Every row comes from one small tree of marks. The marks that hang from a mark follow it in brackets, in alphabetical order. Every link used is in the known rows. Which tree was each row made from?
(in the rows, 128 means zero)
Known rows
L[Q[T[J P W[U]]]]: [166 141 136 130 106 120 135 122 106  93 157 110 147  95  84  65 151 154
 129 110 132 110 113 109 143  68 146 123 117 109 136  90  77 174 127  95
 139 115 126 144 100 142 119 136 105 181 132 146 109 114 119 174 148 157
 133 117 120  89 196 112 118 124  99 120 131 127 115]
M[Q[T[P W]]]: [144 131 132 123 100 122 121 108 112  91 150 141 152 101 102  80 128 141
  89 124 147 119 130 115 155  55 156 121 124 115 149 117  79 144 115  94
 137  96 127 144  87 151 103 149 108 183 119 148 118 115 103 155 152 139
 129 156 122 110 185  68 152 128 105 121 117 138 117]
B[T[E H J P Z]]: [121 115 160 118 148 108 123 130 108  84 144 108 136 113 102  27 136 143
 145  83 125  95 123 120 170  31 158 128 101 117 115 110  94 174 130 114
 162 144  94 105 133 150 131 170 132 187 152 163 135 104 135 154  91 157
 102 115 154 124 196 106 119 137  44 110 144 147 129]
H[T U V[K]]: [158 122 114 129 109 161 125 178 137 144 131 163 116 156 129 120 173  95
  85 145 108 111 125  98 151 101 163  97 120 158 142  81  99 206 180  89
 172 141 159  93  73 127  91 173 121 205 132 181 112 113  82 147 131 122
 105 141 183  94 151  66 122  63 137 127 116 151 165]
G[N T[E J P[M] Z]]: [ 98 137 151 134 124 123 136 143  86  52 149 121 128 130 128  34 148 178
 134  74 112 114 162 108 156  34 171 135  87 139 138 131  95 179 163 103
 110 125  82 119  83 184 114 188 153 163 156 154 123  93 134 164 144 156
 129 132 132 119 174 112 127  73  85 126 187 157 118]
W[T[P] U]: [158 117 154 127  97 123 142 153 134 107 160 152 121 114 107  76 148 134
  95 121 137 130 137 100 131  69 129 125 115 111 134  95  97 189 152  95
 170 110 148 131  99 131 105 164  87 222 125 174 133 118 104 169 119 151
 155 116 152 104 184  95 117 128  93 119 116 121 166]
W[U]: [165 123 132 142 108 135 146 141 116 122 157 156 121 106 115  75 143 117
  70 107 113 120 119 114 137  94 121 116 136 130 145  81 103 180 189  89
 165 113 154 118  89 146 106 147 118 217 129 156 114 127  93 160 137 152
 130 117 150  93 173  87 122 119 121 118 105 164 152]
E[T[H[N]]]: [141 168 139 144 140 129 147 105 125 132 137 148 123 125 131  65 160 119
  86 110 140 121 162 128 143  76 198 106 147 151 130  88  93 183 157  99
 147 115 144 118 112 166  99 187 116 180 150 173 102 115 103 145 120 154
 143 149 168 115 177  41 105  99 123 126 112 174 133]
W[T[J P] U[K]]: [171 124 169 126  96 131 127 153 109 124 175 155 127 106 103  72 148 136
 132 117 146 139 117  96 149  72 113 122 123  94 120  77  79 200 167  98
 173 121 126 132 115 131  84 172 105 202 125 172 127 123 126 179 110 154
 162 117 154  95 196 128 111 165  89 129 135 112 181]
G[N]: [129 154 113 158 126 136 139 142  99 130 144 164 129 122 145  55 160 127
  69  93 112 136 165 122 146  83 155 105 144 167 147  97  86 164 165  83
 137 120 155 114  91 169 103 174 140 177 137 167  94 123  86 151 146 159
 151 124 135  95 158  80 140  82 130 122 113 195 124]
G[N T[H[R V] W[U]]]: [158 138 101 143  85 139 154 134 123 113 101 150  87 116 165  72 138 140
  97 108  94  84 174 133 133  69 170 115 131 145 130 100  98 192  99  89
 141 118 118 113 111 207  94 169 103 170 145 164 115 128  97 167 139 140
 137 150 141  68 165  96 139  66  94 126 142 125 123]
B[T[E H P W]]: [155 121 139 108 125 119 122 110 115 109 135 114 126 105 124  56 143 111
 132 117 112  87 124 126 153  46 161 116  97 124 131 122  85 176  98  98
 161 109 108 113 119 161 121 173 126 178 147 158 129 108 112 154 103 162
 141 149 116 111 202  85 149 120  62 114 103 152 107]
L[Q]: [129 148 108 150 141 106 146 142 101 123 153 158 154 118  95  54 138 106
  92 102 120 130 116 124 140  70 146 113 142 158 146  91  93 170 188  97
 137 130 172 126  70 150 110 135 114 185 137 153  75 119  81 154 150 171
 111 129 114  98 175  89 105 109 133 124  95 181 131]
W[T[J]]: [139 173 173 158 140 108 141 130  99 117 174 163 137 112 112  65 144 128
 122 100 144 137 123 109 179  82 152 123 137 117 135  93 108 182 187  93
 176 134 162 115 112 120  82 175 101 166 145 172  97 116 120 157 118 158
 154 116 167 109 185 101 104 124 105 130 136 176 132]
E[T]: [142 170 150 150 135 127 145 133 116 132 145 165 138 115 127  76 161 121
  95 104 148 130 133 114 156  87 167 134 142 129 146  76 114 179 188  98
 154 111 152 137 109 148  96 175  99 199 144 154  98 108 112 157 144 157
 147 140 150  97 170  51 128  85 122 139 126 182 134]
G[N T[J W]]: [140 177 143 163 114 131 130 119  90 123 155 152 117 107 161  65 162 151
 115  87 115 110 146 114 170  70 176 123 116 143 147 102  88 176 121  79
 134 121 127 118  94 177 108 201 122 110 149 165  94 125 106 168 154 151
 167 128 131  86 164  91 153  66 112 132 162 181  77]
B[T]: [142 142 129 147 129 125 128 145 109 136 144 153 132 115 120  66 139 130
  89  96 127 112 110 109 174  79 166 125 128 144 144  99  87 176 175  88
 177 108 158 117  88 161  98 167 127 194 136 178 101 117  92 149 127 152
 145 137 158 100 164  69 129  94 103 122 102 184 129]
T[H W Z]: [129 117 122 136 151 135 144 106 116 110 140 148 125  99 125  51 119 113
 105 108 120  88 139 149 147  72 167 111 126 130 129 117  82 167 105 107
 155 147 137  82 115 161 144 151 126 173 165 138  98 122  99 133 120 149
 115 125 138 117 171  88  96 125  76 112 114 186  88]
Q[T[P W]]: [148 146 146 116 109 136 126 106 124 104 146 124 140  92 112  80 155 139
 105 119 133 104 142 102 148  65 180 117 114 122 153  99  80 164 107  85
 146 106 128 123 117 143 110 155 111 181 138 156 120 111 120 162 144 145
 156 142 126 100 179  70 144 108  87 123 124 159 101]
M[Q]: [134 132 125 153 123 122 137 134  99 114 158 175 151 114 110  71 124 124
  65 114 135 133 117 118 155  68 132 114 149 127 148 108  98 150 189  91
 143 116 158 131  75 151  94 148 117 187 121 145 100 120  74 148 151 145
 108 142 132 112 177  77 139 125 135 122  96 166 141]
E[T[H J P[M] W Z]]: [142 138 170 129 148 138 152 115 109  65 146 123 135  90 131  56 144 161
 145 118 159  82 163 123 159  61 192 134 110 107 118 103  81 175 105 121
 141 138  88 101 143 146 120 163 112 175 158 114 118  96 134 137 131 143
 123 133 153 137 190  85  95  95  70 122 141 143 109]
T[H[N] P Z]: [110 109 124 110 141 137 133 112 129 102 140 143 122 131 108  33 158 123
  91 108 125 112 172 126 129  38 180  98 120 160 128 106  61 169  94 113
 129 147 120  78 123 157 140 155 142 196 156 177 125 119  96 139 103 142
  99 120 141 132 179  68  90 128  73  99 109 151 137]
G[N T]: [119 165 122 158 114 125 134 142 112 128 144 163 116 129 144  61 166 145
  76  86 116 124 167 113 151  65 174 114 130 168 144 110  94 178 169  77
 148 103 143 130  69 185  98 195 119 156 148 180  97 116  92 159 155 147
 158 144 129  82 148  67 143  55 125 134 139 178 120]
T[E]: [126 145 140 141 134 116 131 111  91 109 160 144 144 119 115  58 139  92
  94  94 100 123 108 127 141  76 135 120 127 132 156 102 120 172 211  93
 146 128 155 120 100 145 106 166 135 183 146 155 107 105 120 167 132 179
 137 140 128 110 190  90 135 128 112 125 117 202 127]
T[E H[R U] P W Z]: [126  80 131  91 115 143 148 121 130  67 119 123 129 103 136  57 118  79
 126 127  70 102 147 148 123  27 149 111 102 122 138  91  94 195 125 117
 123 144  89  79 145 148 146 142 119 190 149 118 142 108 113 172 109 165
  85 129 127 124 189 134 123 146  54 116 133 116 122]
G[N T[J]]: [128 179 143 163 119 122 132 135  91 123 157 153 118 123 146  55 174 155
 101  76 123 126 157 110 168  65 181 121 134 157 144 101  97 176 166  79
 141 120 130 122  90 172  94 198 120 142 144 176  93 119 106 166 151 144
 158 129 144  86 157  88 143  63 117 134 162 175 116]
P[M T[E H[R] Z]]: [101  98 121 127 151 122 179 141  87  69 117 145 130 124 108  54 105 120
 121  87  76 124 149 145 144  55 190 124 126 117 117 105  95 179 209 126
 152 143 113  77 102 167  90 145 144 200 166 139 123  85 118 150 117 169
 115 174 163 132 176  76 120  97 105 133 140 153 140]
L[Q[T[E H[N V] P]]]: [132 147 103 113 123  96 134 105 119  85 121  93 144 142  74  46 162 117
 114 112 103 115 135 133 123  43 173 106 129 152 127 115  84 177 130 108
 122 135 131 133  92 172 104 148 122 192 153 176 108 101 112 158 120 158
 101 156 121 106 203  68  89 121 107 109 114 149 134]
E[T[H[N R] P Z]]: [105 133 147 115 134 140 156 123 139  98 112 147 124 128 127  48 143 126
 109 107 127 122 180 129 142  31 208 120 133 137 135  74  88 185 114 119
 121 125 100 109 152 163 119 157 113 203 158 172 129 110 126 150 104 155
 105 137 177 128 177  71 100 120  71 127 132 125 152]
P[M[Q] T[J]]: [140 129 142 152 128 129 153 146  57  95 163 162 144 117 102  79 133 159
 103 101 130 139 128 116 175  82 167 127 136 107 124  93  78 155 217 107
 153 121 135 112  78 142  63 153 135 179 127 130 103 101  96 155 154 138
 130 164 149 131 184  61 146  75 154 129 126 145 143]
T[P[M]]: [140 126 134 116 123 143 148 143 101  88 159 152 141 109 118  63 147 135
  87 120 130 112 148  98 123  63 152 118 127 147 149  93  87 168 165 103
 139 114 130 107  94 144  86 141 128 209 130 141 104 103  91 138 153 149
 135 151 124 125 183  72 129  89 107 116  91 155 148]
B[T[E J P Z]]: [117 130 165 123 135 115 117 134  98  85 149 117 140 121  99  42 139 144
 147  76 119 107 105 104 185  40 148 137  93 112 141  98 100 172 156 107
 150 130 100 131 129 143 128 177 142 196 147 174 135 103 146 165 105 164
 105 115 154 117 192 112 124 130  52 108 156 156 124]
H[T U[K]]: [147 128 120 124 107 163 117 168 141 155 146 166 137 128 137  95 160  94
  90 126 105 130 111 111 136  86 144  89 129 165 135  72  67 210 214  85
 173 127 146  90  61 156  89 174 130 170 137 173 103 108  65 173 134 149
 139 156 162  92 151  83 128 103 142 132 102 143 161]
Q[T[W]]: [147 163 139 141 116 132 127 103 117 111 152 138 139  95 116  82 137 130
 103 107 132 111 128 120 161  90 176 119 133 127 151 108  88 162 132  84
 152 105 147 122 101 153 104 163 115 170 147 159  99 112 119 160 147 154
 161 147 139  94 168  68 130 101 109 128 128 194  91]

Which tree is each row?
[179 122 159 119  92 151 125 121  94  85 163 123 133  82 107  83 140 165
 128 120 136 101 121 102 143  86 152 115 113 100 129  90  57 180 136  92
 148 108  98 125 106 153  85 152 137 180 131 138 119 103 132 168 148 148
 170 153 135 111 189 106 128 126  99 121 142 125 124]
Q[T[J P[M] W[U[K]]]]
[120 165 140 126 123 125 121 109 115 123 146 143 129 150 121  68 154  98
  95  89  87 131 113 118 152  67 178  99 111 157 165 115  97 186 171  93
 137 120 146  99  75 172 106 193 168 158 170 205 114 104 106 162 118 170
 146 150 169 114 182  66 130 116 136 115 126 177 120]
H[N T[E]]
[138 132 142 116 120 118 118 136 108 109 144 128 136 119 109  61 155 114
 115  94 112 113 107 103 159  44 145 128 101 133 150 102 100 181 158  98
 156 109 122 132 108 156 108 173 124 208 135 175 131 104 113 162 114 167
 134 139 135 109 190  82 156 111  81 118 112 163 138]
B[T[E P]]
[143 118 121 111 118 158 144 134 164 102 116 122 111 145 131  72 181 117
  98 125 132 105 179 131 131  56 183 122 123 137 111  74  85 202 124 120
 135 138 109  96 135 154 120 171 100 228 147 162 138 111 114 160 111 125
  89 123 168 122 172  46  84  71  80 108 127 129 149]
E[T[H[N U V] P Z]]
[180 109 138 115  91 149 133 121 119 116 155 146 121  92 131  80 155 119
  95 129 121 100 129 108 128  72 132 116 101 121 153  83  82 175 103  93
 143 111 125 115 117 141 127 147 108 206 131 145 124 129 105 166 140 149
 137 121 117 101 193  97 153 120  87 110 102 131 124]
T[P W[U]]
[142 126 133 121 103 161 133 183 116 129 121 166 116 152 133 111 163  96
 115 137  85 118 131  99 165  88 184 106 138 128 148  50 105 213 209 100
 157 154 135  90 121 125  77 155 116 190 129 179 117 113 102 155 124 136
 111 138 207  94 164 111 129  89 119 141 143 115 176]
H[R T[J] U V[K]]
[131  94 113 123 131 141 134 122 114 128 133 136 126 109 119  79 135  84
 135 106  77 119 123 166 143  73 158 106 104 113 108  95  66 193 158 111
 166 146 120  78 100 164 123 186 142 170 164 134 120 105 106 184 111 155
 117 157 125 107 173  75 125 106  99 123 139 157 104]
P[T[E H[U[K]] W Z]]
[124 157 124 153 146 112 133 114 101  87 154 122 161 101  84  51 128 147
 138  81 134 115 108 132 173  75 168 129 123 117 135 109  80 161 135 101
 136 140 141 128  93 154 132 143 125 160 160 149  88 110 130 157 147 161
 112 120 139  99 173 107  91 119 103 121 156 179  79]
L[Q[T[J W Z]]]
[141 117 152 120 141 133 123 124 115 102 140 119 126 100 121  47 141 157
 142 103 142  76 134 117 180  46 172 125 100 121 116 106  62 172  77 107
 159 135  98  91 143 152 138 166 124 170 155 159 123 117 120 147 100 142
 121 113 148 119 185 106 113 125  37 107 130 147 104]
B[T[H J P W Z]]
[151 124 103 115 102 155 153 127 136 127 111 144 101 143 140  81 149  75
  72 134  78 114 168 149 126  71 182  90 162 161 137  54  93 203 167 108
 141 140 149  75 130 157  86 141 111 190 135 171 113 129  77 158 109 139
 106 147 173 112 170  77 105  95 117 117  95 141 159]
T[H[N R U V]]
[167 131 141 134 106 132 138 100 101 114 161 139 126  99 130  78 126  91
 107 106  86  99  97 137 137  90 118 122 105 103 163  99 117 179 161  95
 150 122 143 123 102 157 124 165 135 186 142 136 118 118 124 176 132 177
 146 127 128 103 193 112 141 136 112 117 120 177 102]
T[E W[U]]
[158 124 136 107 126 135 128 107 117 115 145 139 128  94 131  56 156 109
 103 139 128  89 152 123 131  50 166 100 119 141 135  97  75 166  87 100
 141 132 124  94 137 143 120 153 102 179 142 139 113 120  86 143 121 148
 132 136  92 113 196  76 133 120  75 114  89 146 114]
T[H P W]
[140 146 179 114 129 117 120 117  81  86 167 126 148 111 108  48 170 108
 131 100 110 127 118 108 150  47 134 124 118 116 154  82 114 169 177 103
 134 136 116 124 141 121 107 162 129 179 141 155 121 108 135 166 123 169
 125 119 114 118 213 110 150 144  84 121 144 159 136]
T[E J P]
[123 146 160 143 146 124 126  94  84  84 166 131 144 101 117  50 128 115
 149  82 105 102  91 139 179  73 142 132 103  97 153 102 107 162 151 109
 128 151 117 102 126 143 142 175 157 154 168 137 109 111 156 167 122 176
 115 110 136 121 198 131 117 148  81 114 164 206  70]
T[E J W Z]
[137  99 134 119 123 141 165 154 138  63 132 128 146 121 120  71 134 147
  84 138 153 113 174 126 127  52 157 122 119 129 102 113  78 187 172 122
 151 120  97 118  89 151 113 154  98 219 117 111 131  94  82 143 143 127
  79 146 150 139 166  64  93  87 104 122 116 105 164]
E[T[H[U] P[M[Q]] Z]]
[115 145 159 114 137 130 124 102 125  83 147 109 133 116  93  39 166 166
 120  95 141 112 165 119 153  44 207 107 134 133 120 102  65 164 115 105
 135 138 102 103 134 150 123 155 140 178 157 183 125 110 140 146 103 135
 120 123 168 126 178  75  83 135  69 109 151 151 121]
Q[T[H[N] J P Z]]
[159 147 167 104  95 146 113 102 108 103 160 120 117 124 132  74 166 123
 134 107  88 108 105 106 150  62 167 108  74 118 164  93  85 193 105 103
 127 122 100 107 113 156 123 184 163 157 160 187 139 115 129 183 109 166
 155 132 155 115 209  99 156 137 103 100 153 123 106]
H[N T[E J P W[U]]]
[124 151 128 132 102 133 127 147 121 119 143 160 121 125 147  56 177 146
  87 102 125 123 179  97 131  42 169 119 111 171 146 105  84 178 124  82
 126 103 121 128  85 176 102 188 115 172 142 178 113 116  91 163 153 138
 145 135 117  87 161  73 151  62 100 130 131 149 132]
G[N T[P]]
[143 108 114 132 124 128 174 130  78  94 123 169 126 101 126  86  97 131
 102 128 112 119 148 144 157  67 189 112 143 117 119 105  70 156 152 117
 151 115 121  88  84 169  65 137 125 176 135 121 104 102  66 144 139 147
 128 193 138 133 179  66 151  84 134 133  99 115 132]
P[M[Q] T[H[R] W]]
[147 110 103 117 107 157 147 134 121 137 108 164  95 146 134  97 154  72
  79 143  74 115 167 140 132  79 196  82 166 161 138  70  91 201 164 107
 143 143 148  82 113 147  87 145 126 197 127 176 118 136  81 143 107 142
 108 142 174 119 169  77  97 100 122 127 109 140 171]
T[H[N R U V[K]]]
[147 124 123 132 110 124 164 150 140 110 117 150 113 130 135  83 133  90
  97 138 108 125 151 139 138  71 157 111 153 134 114  80 112 206 182 104
 175 137 157  85 123 139  72 152  74 202 131 163 116 116  87 157 107 142
 125 137 184 101 172  99  86 104 102 135 108 128 171]
W[T[H[R U V]]]
[135 144 128 122 121  94 128 106 110  88 146 107 161 104  80  56 134 110
 128 107 109 119 109 126 136  51 153 122  97 127 149 115  87 165 133  96
 120 112 133 154  85 156 120 145 120 175 146 145 104 100 119 165 151 175
 119 146  96  96 198  91 122 133 100 123 125 159  97]
L[Q[T[E P W]]]
[151 147 133 126 134 107 145 114  99  72 149 104 157  89  85  51 140 158
 131 118 141  98 138 123 141  60 179 112 126 131 117 120  64 167 124 106
 141 129 112 125  95 145  96 133 111 158 139 126  91  99 101 142 148 157
 127 154 115 115 197  90  95 111 105 120 118 131 105]
L[Q[T[H J P[M] W]]]
[136 146 111 125 108 142 143 165 125 119 108 166 120 141 132  85 138 114
 102 117  98 115 122 103 153  69 172 117 142 145 164  67 118 194 172 101
 148 137 150  89 120 161  75 138 110 193 153 187 108 106 107 151 130 148
 120 157 181  86 169  81 132  84 105 128 110 142 158]
H[R T V]
[161 104 108 126 121 147 137 148 124 138 129 154 114 134 124  93 168  85
  84 150 109 100 160 130 131  95 166  92 148 160 117  84  90 197 161  97
 173 150 158  96  98 128  96 156 109 208 118 151 107 123  77 135 117 129
  98 139 150 108 169  66  94  86 113 124 100 159 161]
T[H[U V[K]]]
[126 152 134 132 126 127 139 105 126 135 143 157 114 129 128  63 160 118
  81 101 124 102 156 121 136  63 202 102 135 166 130 113  85 190 150  90
 151 117 144 106  78 176  94 177 112 155 156 187  96 118  83 156 123 146
 144 153 153 106 168  48 104  98 119 125 119 163 128]
G[T[H[N]]]
[120 120 154 108 129 150 138  96 105  88 131 136 116 107 132  40 126 123
 142 105 110  97 161 139 159  34 200 104 122 121 145  79  66 176  68 117
 104 150  88  74 172 155 137 148 140 157 170 160 130 130 126 155  94 158
 108 112 148 139 196 120 112 155  52 106 139 128 105]
T[H[N R] J P W Z]
[167  99 115  97 102 149 137 143 145 119 128 123 123 122 123  71 185  95
  84 153 113  92 168 121 109  59 146 101 139 157 118  70  91 192 144 105
 156 146 128  89 127 131  98 139  85 218 123 148 125 115  71 156 120 115
  97 136 124 102 183  67 117  83  83 108  84 123 166]
T[H[U V] P]
[139 122 115 116  92 175 138 138 119 152 136 180 112 133 144  91 137  72
  77 119  72 145 133 135 136  71 173  83 157 154 162  47  73 210 208  95
 125 117 144  91  97 167  83 159 149 176 127 179 107 136  81 180 128 170
 137 155 170 112 160 108 124 133 143 134 109 150 163]
H[N R U[K]]
[159 122 109 111 118 125 152 132 126  76 138 102 152  98  96  69 144 129
 100 140 121  99 144 135 115  63 176 104 122 151 113 115  61 180 145 104
 140 117 127 116  68 151 104 130 105 183 128 117  95  99  71 149 156 148
 117 159 119 117 176  83  98  95 121 121  96 127 123]
L[Q[T[H[U] P[M] W]]]
